What can hang from each mark:
gigudu: fefuve
kisi: dibi gigudu topep
feza: vanak
fefuve: dibi topep
dibi: vanak vufun
vufun: feza topep
topep: fefuve kisi vufun
vanak: gigudu

Known rows, with every way that one mark hangs from another:
feza[vanak[gigudu[fefuve[topep]]]]: [ 0.15  1.94 -0.57  0.44  0.95  3.33  2.49 -0.27  1.46 -0.07 -0.41 -1.23
  1.80 -3.75  1.71 -2.40 -2.22 -0.63 -3.36  0.01 -6.15  2.99]
feza[vanak[gigudu[fefuve]]]: [-0.74  1.25 -0.57 -0.19  0.44  3.46  2.59 -0.52  1.15 -0.07 -0.35 -1.49
 -0.08 -3.01  1.74 -1.93 -2.55 -0.41 -3.87  0.60 -5.97  2.14]
topep[fefuve[dibi] vufun]: [ 3.16 -1.96  2.28  3.42  1.49 -0.58  0.83 -3.47  2.50 -2.18 -1.87  1.14
 -0.84 -2.03  0.23  0.43  1.47 -1.03 -1.68 -0.80 -3.90 -0.05]
vanak[gigudu]: [-1.74  0.49  0.40  1.29  1.49  0.23 -0.39  0.30  0.90  0.21  0.91 -2.31
  1.88 -1.56  0.27 -2.03 -2.06 -1.10 -3.13  0.70 -5.04  3.46]
kisi[dibi[vanak vufun] gigudu]: [-3.35 -0.57 -1.61 -8.02  1.46 -0.65 -1.01 -0.11  1.49  4.72  2.72 -2.85
 -7.56 -1.99 -2.47  3.60 -2.66  0.02 -7.25 -2.95 -5.34  1.09]
fefuve[topep[kisi vufun]]: [ 2.48  0.12 -0.70  2.47  1.41 -1.76  1.48 -1.87  2.10 -0.63 -1.18  0.27
  3.10 -4.31  0.29 -3.43  0.35 -2.15 -0.45 -3.16 -3.24  2.90]
kisi[gigudu[fefuve] topep[vufun]]: [ 2.51 -0.83 -0.72 -3.63  3.11  2.33 -1.26 -0.06  1.27  2.56  0.88 -1.91
 -2.86 -3.60 -1.96  2.18 -1.21 -1.49 -2.71 -3.26 -2.01  1.73]
dibi[vufun[feza[vanak[gigudu]] topep]]: [-2.42  0.22 -2.17 -5.82 -0.60 -0.86  4.25  2.02  2.10  0.39 -1.40 -3.19
  2.02 -1.72  2.65 -1.03  0.03 -0.95 -5.10 -1.68 -3.18 -3.43]
fefuve[dibi[vufun[topep]]]: [-1.16 -2.26 -0.45 -2.77  2.82 -3.39  1.22  0.97  0.95  0.57  0.49 -1.44
 -0.42 -3.47 -0.02  1.25 -0.87 -0.47 -2.44 -2.89 -3.09 -0.73]
gigudu[fefuve[topep]]: [ 2.28  0.75 -1.22  1.35  1.29  1.95  0.43  1.99  1.32 -1.79 -2.19 -2.30
  4.80 -2.22  0.33 -0.25 -2.10 -1.31  2.06 -0.08 -0.13  4.54]
dibi[vanak vufun[feza topep[kisi]]]: [-3.30  1.18 -4.13 -8.72 -1.19 -1.58  3.52  3.40  1.02  1.36 -3.47 -3.47
 -0.60 -0.76  1.67 -0.12 -2.31 -1.15 -6.38 -1.05 -1.29 -2.13]
fefuve[topep]: [ 1.76  1.21 -0.44  1.96  2.02 -0.73  0.74  0.96  0.65 -1.14 -0.47 -0.44
  5.73 -3.23  1.39 -1.93 -0.05 -1.14  1.10 -2.60 -2.61  3.32]
vufun[feza[vanak] topep[kisi]]: [-5.43  1.37 -3.86 -6.73 -3.80 -1.39  5.48  3.51 -0.02 -2.06 -4.00 -2.75
  1.97 -0.92  4.05 -1.30 -0.75 -2.06 -3.70 -3.03 -2.04  0.43]
kisi[dibi[vufun]]: [-0.82 -2.64 -0.63 -4.04  0.62 -2.00  1.22 -0.47  1.19  1.32  1.23 -1.99
 -3.27 -1.78 -0.38  2.01 -1.23 -0.85 -3.82 -2.85 -4.38 -1.40]
kisi[gigudu topep[vufun[feza]]]: [ 0.67 -0.61 -0.80 -4.75  2.56  0.41 -0.66  0.18  1.07  2.34  1.68 -1.32
 -2.53 -2.76 -0.31  2.27  0.81 -1.85 -3.84 -4.57 -2.97  0.16]
topep[fefuve kisi[dibi gigudu] vufun[feza[vanak]]]: [-1.17 -1.02  0.04 -1.21 -2.97 -0.77  2.85 -3.50  3.28 -0.35 -2.06  0.27
 -5.19 -0.88 -1.19  0.84  0.66 -2.65 -6.06 -2.13 -4.93  2.43]
fefuve[dibi]: [-1.27 -1.98  0.19  0.10  2.74 -2.25 -0.09  0.46  0.06 -0.61  0.97 -0.35
 -0.99 -2.59  0.25  1.84 -1.05 -0.62 -0.83 -2.13 -3.30  2.19]
kisi[dibi[vanak vufun] topep]: [ 1.51 -1.01 -1.73 -8.55  2.42 -0.94  0.75  1.34 -0.20  3.65  1.14 -1.42
 -4.14 -3.50 -0.71  3.78 -3.03 -1.46 -6.74 -4.64 -5.41 -1.71]
dibi[vufun]: [ 0.51 -1.86 -0.61 -0.98  1.09 -1.03  2.19 -0.37  1.02  0.74 -0.10 -1.55
 -0.30 -1.55  0.29 -0.69 -0.51 -0.27 -2.06 -0.74 -1.74 -2.63]
vanak[gigudu[fefuve]]: [-0.82  0.48 -0.03  1.34  1.38  1.87 -0.68  1.13  1.61 -0.27 -0.27 -3.40
  2.31 -1.41 -0.56 -1.08 -3.21 -1.36 -2.21  2.07 -3.44  4.85]

Rows:
[ 0.89  0.55 -2.53 -1.77  0.10  0.49  1.28  2.34  2.13 -0.50 -2.64 -2.78
  2.70 -2.10 -0.68  0.73 -2.96 -2.16 -0.81 -0.40 -0.48  4.51] | gigudu[fefuve[topep[kisi[dibi[vanak vufun[feza]]]]]]
[-0.45 -1.10 -1.72 -3.15  1.06  0.57  2.02  2.27  1.98 -0.86 -1.92 -2.83
  0.49 -2.29  0.48  2.31 -2.17 -0.99 -1.35 -0.48 -0.97  1.03] | gigudu[fefuve[dibi[vufun[feza[vanak] topep]]]]
[-2.45 -1.25 -0.90 -3.94  2.29 -2.82  2.09  1.53  2.01  0.63  0.56 -1.77
  0.39 -3.31  1.06  1.38 -0.47 -0.94 -4.39 -2.51 -4.45 -0.69] | fefuve[dibi[vufun[feza[vanak[gigudu]] topep]]]
[ 0.77  1.04 -0.24  0.43  2.16  2.67  2.17 -1.57  2.59  0.28  0.08 -0.78
  0.37 -4.85  1.42 -1.85 -1.55 -0.73 -4.05 -0.70 -7.15  2.16] | feza[vanak[gigudu[fefuve[dibi topep[vufun]]]]]
[-0.24  1.72 -0.77  0.69  0.37  2.66  2.86 -0.51  1.40  0.18 -0.68 -0.99
  1.25 -3.86  1.08 -2.89 -2.77 -1.05 -3.62 -0.02 -5.86  3.96] | feza[vanak[gigudu[fefuve[topep[kisi]]]]]
[ 0.21 -1.07 -1.05 -1.62  1.17  1.07  2.05 -1.81  3.97 -1.17 -0.77 -1.63
 -1.57 -2.41  2.77  0.19  1.18 -1.61 -4.02 -1.08 -4.69 -1.79] | topep[vufun[feza[vanak[gigudu[fefuve[dibi]]]]]]
[-3.78  2.82 -1.54 -4.28 -2.94  0.66  4.43  3.55  1.04 -2.92 -4.26 -2.73
  5.19 -0.07  4.29 -0.98  0.09 -1.64 -4.20 -1.12 -3.60  1.00] | vufun[feza[vanak[gigudu]] topep[fefuve]]
[ 3.13 -0.68  1.25  0.35  2.07 -0.48  0.66  1.34 -1.30 -0.74 -0.93  0.97
  2.02 -2.49 -0.20  1.97 -1.07 -1.77 -0.99 -2.75 -2.61  2.32] | kisi[topep[fefuve[dibi]]]
[-0.10 -1.83 -1.31 -1.82  1.18 -0.66  1.09  1.89  1.34 -0.38 -1.86 -2.80
  0.07 -2.53 -1.37  1.58 -3.21 -1.31 -0.65 -0.31 -0.11  2.61] | gigudu[fefuve[dibi[vufun[topep[kisi]]]]]
[ 1.00 -1.14  0.26  2.81 -2.95 -1.20  3.27 -2.41  2.41 -3.11 -4.64  0.41
 -0.03  0.26  0.30 -1.48  1.13 -2.98 -2.31  0.07 -1.41  1.35] | topep[fefuve kisi vufun[feza]]
[-1.57 -0.36 -1.76 -7.40 -0.09 -1.27  1.57  1.03  0.78  1.67 -1.17 -2.63
 -3.09 -1.60  0.05  2.08 -2.65 -0.45 -6.11 -2.54 -4.95 -1.06] | kisi[dibi[vanak vufun[topep[fefuve]]]]
[ 0.01  1.33 -0.25  2.40  1.61  0.93 -0.46  1.21  2.00 -0.06 -0.52 -2.76
  4.60 -2.69 -1.19 -2.21 -3.22 -2.06 -1.67  1.28 -3.56  6.86] | vanak[gigudu[fefuve[topep[kisi]]]]
[ 0.37 -0.98  1.05  1.46  0.41 -1.46  0.29 -3.60  2.18  0.83 -1.87  1.22
 -5.36 -2.40 -3.16  0.12 -0.98 -1.66 -4.77 -0.93 -4.01  4.45] | topep[fefuve[dibi[vanak]] kisi[gigudu] vufun]
[ 0.41  1.05 -0.47  0.69  1.53  1.98  2.49 -1.76  2.32  0.41 -0.25 -0.58
 -0.06 -4.87  0.81 -2.30 -2.07 -1.19 -4.27 -0.68 -6.89  3.15] | feza[vanak[gigudu[fefuve[dibi topep[kisi vufun]]]]]
[-1.85 -1.30  1.14  1.90 -0.91 -2.97  1.38 -0.17  1.07  0.26 -1.41  0.61
 -1.54 -0.83 -3.72  1.19 -1.28 -1.96 -2.69 -0.45 -1.32  5.87] | topep[fefuve[dibi[vufun[feza]]] kisi[gigudu]]
[ 1.93 -0.18 -0.66  1.38  2.98  0.36 -0.32  2.01  1.81 -1.41 -1.12 -1.62
  3.86 -3.41 -0.53  1.47 -2.16 -1.34  1.78 -1.01 -1.02  5.44] | gigudu[fefuve[dibi topep]]
[ 1.70 -0.82 -0.17 -3.64  3.25  0.70 -1.01 -0.81  0.58  2.95  2.13 -0.77
 -3.45 -3.74 -1.14  1.33  0.00 -1.30 -3.71 -4.55 -3.65  0.38] | kisi[gigudu topep[vufun]]
[ 0.38  1.49 -0.02  2.12  2.15  1.60 -0.74  1.28  2.16 -0.23 -0.20 -2.98
  5.11 -2.48 -0.51 -1.68 -2.76 -1.63 -1.49  1.22 -3.68  5.91] | vanak[gigudu[fefuve[topep]]]
[-5.85  1.59 -2.70 -7.07 -4.01 -2.25  2.50  4.32  0.47 -1.31 -4.28 -3.30
  1.11  1.05  0.86  1.51 -1.47 -2.45 -4.55 -2.57 -1.30  3.96] | vufun[feza topep[fefuve kisi[dibi[vanak] gigudu]]]
[-4.11  1.17 -2.15 -3.53 -4.34 -2.39  3.89  4.23 -0.05 -3.52 -5.55 -2.61
  4.82  1.32  2.31 -0.54 -0.43 -2.63 -1.74 -1.49  0.31  2.61] | vufun[feza topep[fefuve kisi]]
